Each row comes from the steps of one walk. Every step used is in the known rows, and no mark comes twice. Write the walk behind each row, first mark first.
Known rows:
lirof > misom > nesabi: | -.21 |  .10 |  .28 | -.60 | -.53 | -.06 | -.06 | -.42 | -.25 | -.14 |  .36 | -.08 | -.25 |  .01 |  .13 | -.29 |  .23 | -.09 | -.10 |  .15 |
lusam > suku > diboru > misom > lirof: |  .05 | -.13 |  .16 | -.57 | -.29 |  .04 |  .02 | -.23 | -.28 | -.09 |  .49 | -.07 |  .09 | -.18 |  .19 | -.32 |  .28 | -.15 | -.10 | -.06 |
diboru > nesabi > misom: | -.20 |  .09 |  .02 | -.48 | -.39 |  .22 |  .00 | -.34 | -.22 |  .00 |  .08 | -.09 | -.40 |  .05 |  .00 | -.32 |  .24 | -.19 | -.30 |  .12 |
lusam > suku: |  .26 | -.03 |  .26 | -.72 | -.33 |  .07 | -.03 | -.28 | -.32 |  .18 |  .31 | -.12 | -.05 | -.22 |  .11 | -.21 |  .37 |  .10 |  .06 |  .05 |
misom > suku > lusam: |  .20 |  .00 |  .18 | -.78 | -.37 |  .21 |  .04 | -.31 | -.34 |  .02 |  .31 | -.19 | -.09 | -.25 |  .17 |  .00 |  .49 |  .04 |  .09 |  .11 |
nesabi > diboru > misom > suku > lusam: | -.14 | -.06 |  .14 | -.64 | -.30 |  .22 |  .10 | -.29 | -.27 | -.08 |  .28 | -.20 | -.25 | -.21 |  .17 | -.23 |  .33 | -.09 | -.13 |  .12 |
suku > lusam > misom: |  .04 | -.06 |  .09 | -.42 | -.10 |  .16 |  .27 | -.32 | -.53 | -.21 |  .38 |  .05 | -.29 |  .06 |  .08 | -.30 |  .36 |  .06 | -.08 |  .28 |
lirof > misom > nesabi > suku > diboru: | -.31 |  .06 |  .19 | -.71 | -.40 |  .09 | -.18 | -.31 | -.18 | -.06 |  .19 | -.22 | -.25 | -.17 |  .20 | -.28 |  .34 | -.08 | -.12 |  .10 |
suku > misom: |  .03 | -.07 |  .09 | -.72 | -.30 |  .14 |  .00 | -.34 | -.23 | -.33 |  .32 |  .04 | -.24 | -.01 |  .15 | -.43 |  .33 | -.08 | -.14 | -.08 |
diboru > nesabi: | -.06 |  .21 | -.05 | -.63 | -.40 |  .22 | -.07 | -.22 | -.24 |  .05 |  .26 | -.09 | -.18 | -.10 |  .09 | -.28 |  .30 | -.20 | -.10 |  .00 |
diboru > nesabi > misom > lirof: | -.15 |  .08 |  .07 | -.48 | -.43 |  .09 |  .02 | -.36 | -.20 | -.09 |  .22 |  .00 | -.33 | -.02 | -.04 | -.18 |  .03 | -.16 | -.27 |  .07 |
diboru > suku: |  .10 |  .02 |  .16 | -.72 | -.35 |  .13 | -.16 | -.31 | -.33 |  .04 |  .08 | -.36 | -.17 | -.35 |  .10 | -.31 |  .40 | -.19 |  .04 | -.16 |
lirof > misom > suku: |  .08 | -.10 |  .24 | -.76 | -.56 |  .01 | -.20 | -.44 | -.28 | -.01 |  .26 | -.16 | -.24 | -.18 |  .07 | -.13 |  .36 | -.12 | -.08 |  .07 |
lirof > misom > suku > diboru: | -.02 | -.10 |  .22 | -.72 | -.51 |  .08 | -.20 | -.34 | -.25 | -.03 |  .22 | -.20 | -.16 | -.21 |  .13 | -.24 |  .46 | -.22 | -.13 |  .02 |
lusam > misom > suku > nesabi: |  .05 | -.12 |  .04 | -.57 | -.24 |  .12 |  .11 | -.21 | -.32 |  .07 |  .13 | -.13 | -.21 | -.14 | -.05 | -.04 |  .28 |  .11 | -.19 |  .23 |
lusam > misom > nesabi > suku: | -.17 | -.01 |  .10 | -.61 | -.23 | -.04 |  .21 | -.32 | -.31 |  .06 |  .20 | -.15 | -.40 | -.21 |  .05 | -.20 |  .14 |  .24 | -.05 |  .21 |
lusam > suku > nesabi > diboru: |  .02 |  .06 |  .22 | -.64 | -.16 |  .30 | -.10 | -.05 | -.19 |  .21 |  .08 | -.16 | -.05 | -.19 |  .05 | -.12 |  .34 |  .19 | -.12 |  .18 |
nesabi > suku: |  .13 | -.03 |  .06 | -.89 | -.29 |  .06 | -.12 | -.35 | -.29 |  .05 |  .16 | -.17 | -.33 | -.39 |  .05 | -.23 |  .33 |  .09 |  .02 | -.08 |
lirof > misom > nesabi > diboru > suku: | -.39 |  .13 |  .36 | -.60 | -.45 |  .11 | -.18 | -.32 | -.19 |  .01 |  .06 | -.36 | -.30 | -.18 |  .17 | -.27 |  .21 | -.13 | -.10 |  .11 |
lusam > suku > diboru: |  .14 | -.03 |  .24 | -.67 | -.28 |  .15 | -.03 | -.17 | -.29 |  .14 |  .26 | -.16 |  .04 | -.24 |  .18 | -.33 |  .48 |  .01 |  .02 | -.02 |

Write each row's walk:
|  .01 |  .08 |  .05 | -.65 | -.23 |  .32 | -.23 | -.15 | -.26 |  .02 | -.03 | -.36 | -.06 | -.22 |  .06 | -.20 |  .45 | -.18 | -.10 | -.06 |  diboru > suku > nesabi
| -.29 |  .08 |  .00 | -.46 | -.33 |  .28 |  .00 | -.21 | -.20 | -.04 |  .06 | -.13 | -.28 |  .00 |  .08 | -.47 |  .36 | -.29 | -.33 |  .03 |  suku > diboru > nesabi > misom
|  .01 | -.05 |  .12 | -.45 | -.08 |  .32 |  .07 | -.26 | -.51 | -.08 |  .13 | -.28 | -.23 | -.12 |  .15 | -.25 |  .44 | -.12 | -.02 |  .17 |  diboru > suku > lusam > misom
| -.22 |  .07 |  .21 | -.74 | -.44 |  .04 | -.18 | -.40 | -.20 | -.04 |  .22 | -.19 | -.33 | -.14 |  .15 | -.18 |  .25 |  .01 | -.07 |  .15 |  lirof > misom > nesabi > suku
|  .08 | -.11 |  .05 | -.89 | -.25 |  .10 | -.13 | -.34 | -.17 | -.27 |  .29 |  .00 | -.27 | -.29 |  .11 | -.15 |  .16 |  .08 | -.07 | -.14 |  nesabi > suku > misom > lirof
|  .07 | -.18 |  .27 | -.69 | -.48 | -.02 |  .05 | -.49 | -.24 |  .05 |  .07 | -.20 | -.40 | -.20 | -.03 | -.16 |  .29 |  .03 | -.16 |  .07 |  nesabi > misom > suku
| -.36 |  .13 |  .34 | -.60 | -.49 | -.03 | -.05 | -.36 | -.18 | -.08 |  .25 | -.13 | -.35 | -.08 |  .11 | -.31 |  .14 | -.03 | -.14 |  .17 |  lirof > misom > nesabi > diboru
| -.27 | -.01 |  .09 | -.58 | -.19 |  .03 |  .21 | -.23 | -.29 |  .05 |  .16 | -.19 | -.32 | -.23 |  .11 | -.30 |  .23 |  .15 | -.10 |  .17 |  lusam > misom > nesabi > suku > diboru
| -.19 | -.04 |  .10 | -.60 | -.32 |  .00 |  .08 | -.34 | -.25 | -.16 |  .30 | -.08 | -.38 | -.17 |  .04 | -.53 |  .18 | -.16 | -.21 | -.05 |  nesabi > diboru > misom
| -.14 |  .07 |  .06 | -.54 | -.37 |  .45 |  .01 | -.29 | -.23 |  .08 |  .06 | -.21 | -.26 |  .01 |  .13 | -.02 |  .39 | -.12 | -.21 |  .28 |  diboru > nesabi > misom > suku > lusam
| -.10 | -.04 |  .09 | -.50 | -.25 |  .17 |  .01 | -.30 | -.23 | -.16 |  .03 | -.04 | -.33 |  .08 | -.11 | -.28 |  .30 | -.01 | -.36 |  .14 |  suku > nesabi > misom
|  .05 | -.06 |  .15 | -.45 | -.12 |  .20 |  .09 | -.29 | -.50 | -.16 |  .25 | -.19 | -.17 | -.17 |  .11 | -.12 |  .26 | -.08 |  .00 |  .12 |  diboru > suku > lusam > misom > lirof
| -.08 | -.11 | -.04 | -.74 | -.26 |  .03 | -.06 | -.29 | -.23 | -.20 |  .34 | -.11 | -.20 | -.34 |  .12 | -.34 |  .24 | -.17 | -.14 | -.18 |  nesabi > suku > diboru > misom > lirof
| -.05 |  .10 |  .00 | -.74 | -.47 |  .28 | -.10 | -.13 | -.16 |  .20 |  .15 | -.29 | -.01 | -.33 |  .18 | -.14 |  .45 | -.21 | -.07 | -.05 |  misom > suku > diboru > nesabi
| -.07 |  .17 | -.12 | -.78 | -.31 |  .34 | -.20 | -.20 | -.20 |  .17 |  .10 | -.20 | -.26 | -.27 |  .10 | -.16 |  .32 | -.09 | -.08 |  .01 |  diboru > nesabi > suku
| -.05 | -.04 |  .14 | -.50 | -.29 |  .02 |  .03 | -.33 | -.21 | -.25 |  .17 |  .04 | -.27 |  .02 | -.16 | -.14 |  .10 |  .02 | -.34 |  .09 |  suku > nesabi > misom > lirof
| -.09 |  .02 |  .19 | -.49 | -.31 |  .25 | -.03 | -.16 | -.19 |  .12 |  .19 | -.12 | -.03 | -.10 |  .13 | -.17 |  .23 | -.09 | -.19 |  .10 |  lusam > suku > diboru > nesabi > misom > lirof
| -.26 |  .04 | -.02 | -.53 | -.20 |  .21 | -.01 | -.16 | -.19 | -.18 |  .17 | -.08 | -.24 | -.04 |  .00 | -.39 |  .24 | -.13 | -.35 |  .06 |  suku > nesabi > diboru > misom
| -.01 |  .04 |  .14 | -.80 | -.35 |  .21 | -.09 | -.13 | -.13 |  .17 |  .02 | -.26 | -.15 | -.35 |  .00 |  .00 |  .31 |  .10 | -.13 |  .07 |  misom > suku > nesabi > diboru
|  .17 | -.11 |  .23 | -.72 | -.24 |  .25 | -.06 | -.25 | -.24 | -.05 |  .31 | -.05 | -.05 | -.06 |  .24 | -.26 |  .39 |  .08 | -.05 |  .04 |  lusam > suku > misom
| -.18 |  .07 |  .16 | -.70 | -.38 |  .11 |  .09 | -.31 | -.14 | -.28 |  .35 | -.05 | -.17 |  .01 |  .25 | -.33 |  .24 |  .01 | -.09 |  .01 |  suku > misom > nesabi
|  .13 | -.17 |  .14 | -.62 | -.34 | -.06 |  .18 | -.36 | -.39 |  .10 |  .23 | -.13 | -.31 | -.25 | -.01 | -.15 |  .25 |  .10 | -.06 |  .14 |  lusam > misom > suku
|  .21 | -.12 |  .27 | -.72 | -.29 |  .12 | -.04 | -.28 | -.22 | -.15 |  .44 |  .03 |  .01 | -.12 |  .19 | -.12 |  .19 |  .10 | -.03 | -.01 |  lusam > suku > misom > lirof
